What can hang from each mark
roto: bomaz
legu: bomaz
kunaka: bomaz
vigi: kunaka pofi
pofi: vigi
mumu: bomaz
bomaz: bisuzav kunaka legu mumu roto
bobe: bisuzav
bisuzav: bomaz

Known rows, with every way that one mark hangs from another
(pofi (vigi (kunaka (bomaz mumu)))): [  1  12 -17  12 -14  -2 -17 -10  -5  -5 -13   4  -6   1  13  -6  15   7
  10  -3   2  -8   4 -19]
(bobe bisuzav): [ -3   8  17  -3  -1  -1  12  -5 -19 -10 -11  -5  12  -2  -2   6   8  -3
  -6  18   1  -4  -7   9]
(bobe (bisuzav (bomaz legu roto))): [ -4  -5  12  -5 -12   0   3  -4   7  -2   5 -13   9  -3  -3  10 -13 -16
   0   9   5  17 -15  20]
(roto (bomaz mumu)): [-16   3  -6   1   5  12  -5 -10  -7   5   2  -6  22  -9   4  -4  26  -2
 -10  18 -11  -1   3  10]
(pofi (vigi (kunaka (bomaz bisuzav roto)))): [ 16   0 -12   5  -5 -13 -15  -6   5  -2 -12  10 -36   3  -4  -1 -11  13
   5 -11  -6   7  15 -11]
(bisuzav (bomaz kunaka legu roto)): [ -2 -11   6   0   3   1   1   6  13   4  13   4   2   0  -4   4 -17  -8
   1  -8   5  11 -11   6]
(kunaka (bomaz bisuzav mumu)): [ 4  8 -8 -5  5  4 -3 -2 -1 -3  1  1 -6 -3  8 -1 10 -2 -5  9 -2 -6  3 -6]
(mumu bomaz): [  1   2   9 -10  20   2  14   4 -21   0 -11  -6  10 -10  -2   6  13  15
 -13  11  -2  -5   9  13]
(kunaka (bomaz bisuzav legu mumu roto)): [  9  -3 -11  -5  -7  12  -6  -6  21  -2  13   0  -5  -7   2  -3   1  -9
   8  -4  -5  -4  -2   5]
(kunaka (bomaz roto)): [ 13  16 -10   0   5  10   4  -1 -12   3 -14   5  -7  -6  -2   7   5  -2
  -6   7   0   1   5  -1]
(roto bomaz): [-14   2   6   1  17   4   3  -5 -13   5  -7  -3  13  -1   0   1  19   5
 -13  15 -10   5   3  10]
(kunaka (bomaz legu)): [  1   8   6   3   8   9   8   1  -2  -3 -10   1   8   5  11   2  13  -1
   7   0   7  -6 -12  -4]
(mumu (bomaz bisuzav kunaka legu roto)): [ 10 -22  14 -13  20  -1   5   0  13   1  25   5  -7 -11  -9   5 -15   4
  -5 -14  -7  -1   4  16]
(kunaka (bomaz legu mumu roto)): [  7   6 -15   1 -12  20  -5  -7   9   0   4  -2  10 -11   5  -1  11 -13
  10   0   0  -7  -7   4]
(vigi (kunaka (bomaz mumu)) pofi): [  4  12 -17   2 -12   0   0  -2 -11   9 -18 -10   2  10   4  -2   9  10
   2  -2  -3  -8  14 -22]
(legu (bomaz mumu roto)): [ -4  13 -19   0 -15  15   6  14 -19   1  -9  -7  13 -13 -11 -11  15   1
   4   6   6  -8   9  16]
(bisuzav (bomaz mumu roto)): [ -5   4 -17  -5 -12   6  -4   1   2   4  -1 -10   8 -11  -4   1   1  -5
  -7  14  -1   9   6  14]
(bobe (bisuzav bomaz)): [-10   6  15  -6   0  -9   7   1 -15  -2  -7 -11   8   2   2  12  -5  -9
 -13  20   6  13 -10   8]
(bomaz bisuzav kunaka legu mumu roto): [  4 -18   0  -5  -4   6  -4  -3  27  -6  28   7   2  -9  -6  -7  -8  -6
   7 -11  -6  -9  -1  10]
(kunaka bomaz): [  6  17  -1   2  13   6   7   2 -18   0 -18   4  -1   2   6   5  14   2
  -6   8   4  -4  -1  -8]
(legu (bomaz bisuzav kunaka)): [ -5  -1  12  -1  17  -7  14  24 -17  -1   2   8  -8   4 -10  -7  -5   8
  -3  -6   9  -6   3  -2]
(bisuzav (bomaz kunaka)): [ -7   0   9   0  15  -7   5  10  -7   4   1   5   2   4   1   6  -8  -2
 -13   4   8   7  -6  -6]
(vigi kunaka): [ -6   3   9   4  -4 -10   8   2 -13  -6 -26  -1  10   8  -4  -6  11  22
   4   2   4  -9  16   5]

Rows
[  5  11  -6  12  -2  -9  -7  -4 -12  -5 -24   8 -16   8   8  -2   6  14
   8  -5   3  -1   5 -20] | (pofi (vigi (kunaka bomaz)))
[ -8  -5 -11  -3 -16  10  -5   1  17   2   7 -13  16  -7   0  -3   0  -8
   6   5   2   6  -6  18] | (bisuzav (bomaz legu mumu roto))
[ -4 -10  -7  -1  -9   7  -8   0  20   4  23  -1  12  -8   0   0 -10 -16
   3  -5   3   5 -11   7] | (bisuzav (bomaz kunaka legu mumu roto))
[-15 -21  11   0  13   4 -11 -10  23   2  36   4  12  -2   5  -7   5 -10
  -2  -4 -11  -2 -10   5] | (roto (bomaz bisuzav kunaka legu mumu))
[-11  -9  27   0   4  -7   4  -1   5  -3  18  -2  11   6   6  11 -15 -20
  -3   1  11  10 -27   2] | (bobe (bisuzav (bomaz kunaka legu)))
[ -1 -18  21  -3  15  -7   8   6  15  -8  14  10   0   7  -2  -4  -7   5
   4 -11   1  -8  -8   2] | (bomaz bisuzav kunaka legu)
[  2   1  10  -3  -1  -5   0  -3  -5   3  13   1  -2  -5  -7  16 -22 -21
 -15   7   2  17 -10   4] | (bobe (bisuzav (bomaz kunaka roto)))
[  7  12  -6   3  -1  -7   9   4 -18   9 -27  -7  -7  19  -1   2   1  18
   0  -4  -2  -2  15 -23] | (vigi (kunaka bomaz) pofi)
[  4  -1   2  -1  11  -3   9  21 -12   1   6   9 -14  -3 -18  -5 -14   4
  -3  -9   5  -1  10   6] | (legu (bomaz bisuzav kunaka roto))
[ 10  10 -27  11 -22   3 -20 -13   0  -3 -10   6 -12  -7   3  -4   6   2
  10  -6  -4  -2  10 -12] | (pofi (vigi (kunaka (bomaz mumu roto))))
[-13  -9   5   1  -2   3  -4   4  15   1  20  -2  17   0   9  -2  -2 -12
   4  -2   8   0 -17   0] | (bisuzav (bomaz kunaka legu mumu))
[  3  -7   6   7  -2 -16 -10  -4  14  -9  -6   7 -22  14   9  -7  -5  15
  16 -17   1  -2  -2 -14] | (pofi (vigi (kunaka (bomaz bisuzav legu))))
[ -8  -1   1  -1   6   0   5  18 -10  -2  12   4   1  -3  -5 -11   1   0
   0  -5   8 -11   3  -1] | (legu (bomaz bisuzav kunaka mumu))
[  2   2 -12   5 -10 -11 -19  -8   5  -7  -6   5 -20   4   9  -7   3  10
   7  -5  -4  -4   9 -18] | (pofi (vigi (kunaka (bomaz bisuzav mumu))))
[ -7   1  20  -2   7 -10   4   0 -10   0   9   0   4   1   1  15 -14 -17
 -15  10   7  12 -16  -3] | (bobe (bisuzav (bomaz kunaka)))
[-13   6   4  -6 -12  -1  -2  -5  -7  -2   4 -16  17  -6   6   8   2 -17
 -11  24   4   9 -11   8] | (bobe (bisuzav (bomaz mumu)))
[  7 -19  12  -3   8  -3   5   2  20  -5  17  10  -7  -1 -10  -4 -15   1
   5 -14  -5  -3  -1   9] | (bomaz bisuzav kunaka legu roto)
[ 13   1  -9   2 -11   0   5  -1   3  11 -15  -7  -7  13  -5   1  -7  10
  13 -16  -4   0   9 -11] | (vigi (kunaka (bomaz legu roto)) pofi)
[ 12  -3   1  -4   6   5   2  -1  14  -1   2   4 -15   1  -1   2  -6  -2
   5  -6  -2   1  -2   5] | (kunaka (bomaz bisuzav legu roto))
[  5  -3 -11  -9  -7   3  -1  -2   8  -5   3  -2  -2 -11 -10  -7   1   5
  -3   9 -11  -4  15  16] | (bomaz bisuzav mumu roto)
[ 15  10 -16   2  -8  -3   5   0 -13  13 -23  -6 -14   9  -9   4  -7  14
   0  -6  -7   3  21 -16] | (vigi (kunaka (bomaz roto)) pofi)
[-12 -12   3  -2  17   0 -11  -9   8   4  27   7   4  -6   1  -4   6  -7
 -15   5 -14   2   1   1] | (roto (bomaz bisuzav kunaka mumu))
[  2   1   1  14  -6  -6  -9  -5   3  -8 -15   6  -8  12  12  -5   6  11
  20 -14   5  -5  -7 -15] | (pofi (vigi (kunaka (bomaz legu))))
[  3   1   0   4  -5  -5   9   3  -3   6 -19  -9   0  20   3  -1   1  15
  12 -13   1  -5   4 -19] | (vigi (kunaka (bomaz legu)) pofi)
